What can hang from each mark
bazup: daso giva
giva: bazup daso kogotad takebi
vapep: daso giva
kogotad: giva
daso: giva takebi vapep
takebi: daso giva

Every row comes from one small tree of marks. Brackets hold a mark, then the marks that hang from it, in alphabetical order. Every link used is in the known rows. Which tree was each row made from?
Known rows
[daso takebi [vapep giva]]: [  4.2   5.5   4.2  -5.0   5.5   0.7  -0.2  12.5   1.6  -8.3  -0.2  -7.2
  -8.7  29.5   4.4  14.6  -9.5  -4.1  -9.1  -0.7  15.6 -14.0 -25.6 -15.3
   4.2 -11.7  -3.3  -6.5   5.1  -1.4   4.2  -4.8   4.2]
[vapep [daso [giva kogotad]]]: [  5.4   0.9   1.4   2.1 -33.4 -17.6 -11.5  12.7  -6.9   3.6  -2.1  13.2
   2.5  20.5  -3.0   4.8  -4.9  -0.6   2.7   6.9   8.8   6.8  -0.3   0.1
   3.3  -3.9   5.9  -1.1  12.5  -2.8  -2.9   4.2  11.5]
[daso [takebi giva]]: [ -5.0   0.4   6.0  -2.2   9.2  10.1  -6.6  -2.7   1.9  -5.8   0.4  -3.7
  -1.2  18.9   5.2   3.2  -8.5  -3.8  14.9  -3.7   4.3  -2.1  24.6 -18.9
   6.6   1.4   1.5 -10.7  18.0   4.3   2.5  -3.0   6.2]
[takebi [daso [giva bazup kogotad] vapep]]: [  1.7   6.2  -3.7   3.5   6.2  12.4  -8.6  -6.8  17.5   1.3   2.5  16.4
   7.4  -0.5 -15.3   1.6 -13.0  -8.2  -3.9  -5.2 -17.4   6.1 -40.4  -3.4
 -12.9   1.4  -4.0   6.8  -2.4   4.8  22.6   2.1  -8.9]
[giva bazup kogotad takebi]: [ -5.7  -6.0   3.9  -2.8  -9.0   3.0   8.2   7.8 -13.0  14.6  -0.2   5.9
   3.9 -39.3   4.4 -13.1  11.7   9.7  -1.6   4.2   2.6   1.4  -2.9  24.4
  -4.1  -3.8  -2.7  -1.9 -21.6  -1.7  -3.7   0.4  -5.7]
[daso giva takebi]: [  2.4   7.0  -1.5   8.2  -7.2   8.5   4.2  -0.2  10.2 -15.2  -2.0  -7.2
  -2.0  16.1   9.0  -0.2 -10.8  -5.2   9.6  -9.1  -5.5   4.4   2.1 -18.0
   7.8   6.0   0.8  -2.3  14.7  -1.7  11.2  -8.7   6.5]
[daso takebi]: [ -7.7   1.7   2.8  -2.2  -3.0   5.8   0.5   7.5  -0.1  -9.3  -0.8 -14.7
  -5.3  22.2  16.4   3.2 -11.6  -2.1  16.6  -3.3  15.1  -4.4  14.2 -13.3
  13.3  -3.6  -0.2  -9.8  12.1   0.5   9.8  -5.9   9.7]
[daso [giva bazup] vapep]: [  7.5   3.8  -5.8   6.3  -8.4  18.4   2.2  -6.5  11.7  -8.8   2.3   2.1
   3.2  -1.4  -6.4  14.2 -10.3  -4.1  -5.1 -14.3  -4.7   5.8 -27.2  -8.9
  -1.9  15.9  -8.1  13.7   0.8  -3.6  -8.3   0.8   7.3]
[kogotad [giva daso]]: [-11.1  -3.9 -10.4  -0.5   7.5 -15.0  -7.7 -15.0  -9.4   0.8   0.6   0.6
 -13.3  20.4   0.2  -9.8  -2.1   1.8  -0.5   3.0  10.2   2.0  35.1  -5.2
   3.0  -3.9   5.1  -0.9  15.7   3.8  -3.5  -2.0   4.6]
[kogotad [giva bazup takebi]]: [-17.1  -6.8  -1.1  -0.2   1.6   3.9   4.7 -13.4 -11.8   6.2   5.9  -1.0
  -5.9   6.5  10.6 -18.2   6.4   7.2  -6.8  -3.8   8.1   6.1  25.0   4.1
  -5.6 -10.1  -0.8  -6.5  -1.0   0.3 -14.7  -2.8   7.0]
[kogotad [giva bazup [takebi daso]]]: [-21.4  -4.3  -0.8  -0.5  13.0   6.9  -4.4 -15.7  -4.8   8.9   6.5   5.3
  -4.5  14.3   6.4 -20.5   2.7   3.1  -7.9  -1.8  -1.5   9.5  17.5   2.4
 -12.7 -14.0  -0.5  -9.8   1.0   5.6   2.2  -1.9   1.0]
[takebi [giva [daso vapep] kogotad]]: [  7.9  -2.4  -4.1  -0.3  19.3  -8.0 -12.6  -9.2  -0.5   9.1  -2.2  16.3
   0.9 -22.2 -25.1   2.9   0.9  -1.8   3.6   6.9  -8.0  -7.2   6.0   2.3
  -3.5   9.8   3.3   8.5   6.8   6.1  -1.1   4.7 -12.2]
[giva bazup [daso vapep] kogotad takebi]: [  6.8  -3.1  -5.9   9.8  21.6  -7.2   6.4   3.0  -1.3  13.9  -7.7   5.8
   4.4 -57.0 -15.7  -4.3  16.8   7.5 -18.9  10.3  -4.5  -5.9 -15.4  33.8
 -11.1  10.2  -1.1  12.2 -25.6   0.4   1.3   1.8 -21.4]
[bazup [daso [takebi giva]]]: [ -4.4   1.1   7.9  -4.0  -0.4   4.8  -1.4   0.7   6.6 -14.0   1.7 -16.3
   1.9  27.3  14.9   4.1   0.0  -4.6  23.5  -1.8  -4.9   1.9  37.8 -17.8
  11.3   8.2   3.7  -8.7  13.8   1.8  -2.6  -0.1   6.9]
[bazup [giva kogotad takebi]]: [ -4.3  -1.4   2.8  -6.1  -7.3  -9.3   6.6   4.9 -11.0  12.7   1.0 -15.4
  -3.8 -26.8   9.6 -16.7   8.0   4.8  19.6   0.7  -9.3   0.9  19.3   9.0
   8.1 -19.4   2.3  -5.3   1.5  -1.5  15.5   4.9   2.4]
[daso [giva kogotad] vapep]: [ 16.1   4.5  -7.1   5.0 -14.6   2.3   7.4  -3.5  10.9  -2.9   1.2   5.3
   0.7 -17.2 -13.0   2.6  -8.3  -4.4   5.5  -6.0 -13.3  -5.4 -37.0  -5.2
  -0.3   3.7  -2.2  18.3   1.0  -3.5  -0.7  -1.5  -3.1]
[daso [takebi [giva kogotad]] vapep]: [  9.6   0.5   2.8   2.7  21.9   9.9   3.4  -4.8  14.0  -4.6  -0.3  -3.7
   5.7  -6.4  -9.1   6.0  -7.7  -6.6   6.2  -2.1  -3.1 -15.3 -17.7 -11.4
  -1.7  -1.5   0.6   2.6   4.6   1.8  -0.2  -3.4  -8.6]
[kogotad [giva bazup]]: [-16.2  -7.5  -3.0  -6.0  -3.9   6.0  -1.9 -15.3 -11.2  -1.3   6.2  -0.3
  -5.1  25.1  10.2  -7.0  -6.1   3.2  -2.5  -7.2  18.5   7.1  22.6  -6.6
   0.0  -7.2  -1.1  -6.1   4.7  -0.4 -16.2  -1.4  13.5]

Which tree is each row?
[-10.8  -5.0  -7.0   6.0  22.8  -1.2  -1.0 -17.0  -2.1  -6.0  -2.8  -3.9
  -2.7  18.0   5.3  -6.1  -0.4   1.6 -15.8  -1.3  14.0   4.9  26.8  -1.6
  -2.7   2.4   4.8  -5.4   3.6   2.1  -4.6  -5.6  -0.1] => [kogotad [giva bazup [daso takebi]]]
[ -0.8  -1.8  -8.2   3.3  15.5   4.7  -9.2  -1.2   0.5  -0.8  -5.2   1.6
   0.8  -7.1  -9.0  19.7  -2.8   0.6 -12.0  -0.9  15.7   1.7   2.0   7.9
   0.4  21.0  -5.4   8.5  -3.9   1.4  -1.5   4.9   0.1] => [giva bazup [daso vapep]]
[-13.6   0.4   2.2   1.4  15.2  16.7  -7.5   2.0   4.5  10.0   3.1   4.9
   1.3  -6.5  -0.6  -2.0   0.9   0.5  -6.0  -2.4  -5.3   5.4 -10.4  10.6
 -11.5  -0.7  -7.7  -3.1  -8.0   6.1  14.1   3.3  -3.2] => [giva bazup [takebi [daso vapep]]]
[ -1.1  -0.5  -3.2   0.6   9.7 -18.9   1.0   2.5  -9.2  14.8  -5.3 -13.0
  -4.9 -35.0  -0.3 -13.9  14.5   5.4  10.1   7.1 -12.4   1.6  28.3  16.9
   6.2  -9.3   5.8  -1.3   0.7   1.3  22.3   5.7  -7.5] => [bazup [giva daso kogotad takebi]]
[ -7.2   1.6  10.9 -14.6 -16.8  -0.5  -7.3  14.6 -15.1  -5.9   1.5   0.9
  -3.9  38.8  17.4  12.0   1.4   2.1 -11.3   1.4  17.8   5.1  10.8  -6.8
   6.4  -4.4  -2.1 -18.4  -4.7  -2.5  -6.5   1.1  12.3] => [vapep [giva [bazup [daso takebi]]]]
[ -3.4  -3.4   6.0  -5.7   2.7  16.0  -9.9 -10.0   1.4  -3.5   5.0   3.1
   7.2   9.2  -2.2  14.2  -0.8  -2.9   7.1  -7.0  -2.9   7.1  21.7 -10.6
  -0.2  17.0  -3.8  -1.0   4.9   2.4 -17.6   8.1   8.6] => [takebi [giva [bazup [daso vapep]]]]
[  7.8   4.1   6.8  -6.6  -4.2  -6.9   8.8  11.9   6.2 -12.2   0.2 -15.2
   0.0  20.7  10.7   9.2   1.7  -3.7   2.8   4.0   0.7 -10.1  -9.8  -8.8
   7.4  -6.0   1.5  -3.0  -3.8  -3.2  -1.3  -2.0  -0.7] => [bazup [daso takebi [vapep [giva kogotad]]]]
[  5.5   1.5   2.8  -9.1  -9.5 -11.1   1.0  14.0 -11.5  11.1   2.5   8.1
 -10.0  -6.1  -6.1  -0.5   3.5   3.3  -8.6   7.2   3.1 -14.5 -29.8   5.4
  -2.4 -17.2  -4.1   0.8  -7.1  -1.4  -3.5   0.7  -2.0] => [daso [vapep [giva kogotad takebi]]]
[ -4.5  -2.0   9.1 -13.9 -18.5  -9.1  -3.3  17.0 -27.6  16.6   1.3  19.7
  -6.0  -8.6   3.3  -7.6  12.0  10.3 -19.9   9.3   9.7  -1.0 -11.5  16.5
  -4.4 -15.8  -2.9 -12.9 -18.8  -1.6  -4.7   1.0  -0.7] => [vapep [giva bazup kogotad takebi]]
[  3.9   0.4  -2.4   1.1 -22.0   8.2   2.5  -2.9  -1.2  -1.5   0.4  12.5
   6.0 -14.2  -2.4  -3.2  -4.0   1.1   0.0  -6.3  -4.9  10.2 -13.9   1.8
  -0.4   8.5  -2.1   5.1  -6.0  -3.8  -2.0  -0.9   1.8] => [daso [giva bazup kogotad]]
[  7.5   2.9  -0.3   9.1  -4.0  12.7  11.0  -2.0  10.5 -10.6  -3.6  -0.3
  10.0  -9.3   3.6  -2.8  -4.8  -1.8  -4.6  -7.2  -6.2   6.0 -17.9  -2.4
  -1.2   6.5   1.1  -0.9  -7.7  -4.3   6.2  -7.9  -5.2] => [daso [giva bazup kogotad] takebi]
[  4.0  -0.1  -5.4   3.6  13.7 -16.0  -0.1   5.8  -0.7   0.5  -9.8  -1.0
  -1.3 -16.8  -4.2  -3.4   0.6   0.8   4.0  11.5   6.4  -7.7   5.4   9.7
   5.9   2.7   7.3   0.4  -1.4   2.0  15.9  -5.0 -15.0] => [giva [daso takebi] kogotad]
[ -3.7  -6.8   5.7  -9.5  -2.3  10.4 -10.5  -7.8 -10.1   9.4   3.3  18.7
   7.5 -12.6  -8.3   1.3  -1.5   1.8   5.1  -1.7   2.1   4.0  11.6   0.1
  -3.4   4.8  -1.1  -3.9  -1.3   2.9 -10.0   5.7   0.4] => [takebi [giva bazup kogotad]]
[-16.3  -3.6  -2.5   1.8  18.7   9.3  -1.4 -17.2   1.9   7.2   6.6   2.7
  -3.4  11.0   1.2 -17.0   1.3   1.4 -12.3  -3.2  -3.3   4.5   2.8   2.5
 -15.2 -12.7  -1.8  -4.1  -0.9   5.3   0.9  -1.4  -1.7] => [kogotad [giva bazup [takebi [daso vapep]]]]
[  5.1   2.5   4.9 -13.0 -20.1 -10.8   1.2  11.5  -3.8  -4.5   3.3  -5.3
  -4.2  17.8   5.5  10.1   1.9  -1.6   7.2   4.6   2.5  -7.3  -6.6  -5.0
   7.7  -5.3  -1.2   0.9  -2.5  -3.3  -8.1   3.7   5.5] => [bazup [daso [vapep [giva kogotad]]]]
[ 12.9   8.9  -4.6  13.1   5.8  12.5  10.0  -3.6  23.2 -18.3  -1.2 -12.1
  -0.6   7.7  -1.7   8.5 -12.7  -8.8   1.6 -11.8 -10.1  -4.7 -28.0 -18.8
   2.6   8.1  -2.4   8.7  10.3  -2.8   6.1  -7.8   0.7] => [daso giva takebi vapep]
[  9.3  -1.0 -10.4   1.0   8.7 -17.5  -2.3   2.9   0.2   5.7  -6.3   4.7
  -2.7 -25.9 -17.3   4.6  -0.8   0.1   1.1  10.1   3.3 -11.2 -13.7  12.7
   1.9   4.8   2.2  13.9  -3.6   1.6   6.9   1.8 -13.1] => [giva [daso vapep] kogotad]
[ -2.8  -1.5 -10.6   7.2  28.4  -8.6   1.6 -16.4   6.0  -7.1  -2.0  -8.8
  -8.9  18.6  -1.9  -5.8  -4.5  -2.7  -7.9   0.9   8.3  -6.8  13.7  -8.5
  -1.2  -3.9   5.1   2.8  12.2   2.6  -2.0  -6.6  -3.6] => [kogotad [giva [daso takebi vapep]]]
[  7.4   4.9   2.3   4.5 -15.0  -1.3  12.0   2.7  13.5 -16.7  -1.5 -13.7
   5.5   8.4  12.7  -4.5   1.6  -4.1  18.5  -1.7 -16.1   3.6   8.2  -9.2
   9.6   8.1   5.6   0.9   2.2  -3.7   5.5  -5.4  -1.3] => [bazup [daso [giva kogotad] takebi]]
[ -6.0  -2.0   4.6   0.8  -2.6  10.8   8.9   5.4   2.1  -1.0   2.3 -13.2
   3.9 -11.7  11.9   3.5  12.9   4.3   1.9  -2.4  -3.6   4.2  11.3  11.2
  -0.1  10.6  -6.0   2.2 -13.5  -2.3 -12.1   3.6   4.2] => [giva [bazup [daso vapep]] takebi]
[  3.6  -1.2   3.9   7.0 -25.4 -10.1  -6.1  12.9  -7.5   8.7  -2.9  13.6
   7.2  -0.3  -1.7  -1.1   6.0   4.3 -10.3   6.8   4.4  11.1  -1.4  13.4
  -4.7  -0.7   3.6  -2.1  -1.4  -3.2  -5.9   4.0   6.3] => [vapep [daso [giva bazup kogotad takebi]]]
[  5.6   1.1   3.8  -2.1   0.0  -8.8  17.8   3.4   6.5   1.6   1.9 -32.1
   3.5 -25.0   9.7  -9.1  15.8   0.3  21.0   0.8 -24.2  -2.3   9.9   7.8
   7.0  -9.7   3.0   4.7  -5.3  -4.4   8.0   7.6  -3.6] => [bazup [daso vapep] [giva kogotad takebi]]
[ -7.1  -2.2  12.1 -14.3 -30.6 -14.7 -27.0  24.4 -29.1   8.5  -0.1  20.1
  -2.6  54.5   6.4  20.9  -2.1   4.7 -25.4  10.6  39.6   9.4   6.5   0.8
   1.3 -13.9   0.1 -21.4   4.0  -1.7 -12.4   9.2  23.6] => [vapep daso [giva bazup]]
[ 15.0   6.6  -0.5   8.3  -3.9   1.0  17.8   0.7  23.3 -19.7  -1.3 -17.5
   7.2   1.3   5.1   3.2  -0.1  -7.5  11.7  -3.6 -19.5  -3.6 -15.2 -10.3
   4.7   8.6   2.9   9.7  -0.5  -4.8   1.1  -4.9  -5.7] => [bazup [daso [giva kogotad] takebi vapep]]
[ 15.3   4.3  -5.4  10.6  -7.4  -1.3  14.5  -0.5  10.1   3.4   0.8   5.3
  -0.4 -35.2 -13.3  -8.8   4.0  -0.6   1.7  -2.4 -23.7  -6.5 -35.4   6.4
  -6.4   2.4  -2.2  17.5  -4.1  -2.7   0.1  -3.0  -9.7] => [daso [giva kogotad takebi] vapep]
[  6.2  -5.1  -2.7   0.7  23.2   3.7 -12.2 -12.3  -0.6   8.8  -3.1  19.2
   8.0 -25.6 -24.1   8.1   2.9   0.1  -8.8   3.4  -3.4  -1.8   0.9   8.0
  -8.8  16.3   0.2   7.7  -4.5   4.5  -8.0   6.6 -12.7] => [takebi [giva bazup [daso vapep] kogotad]]
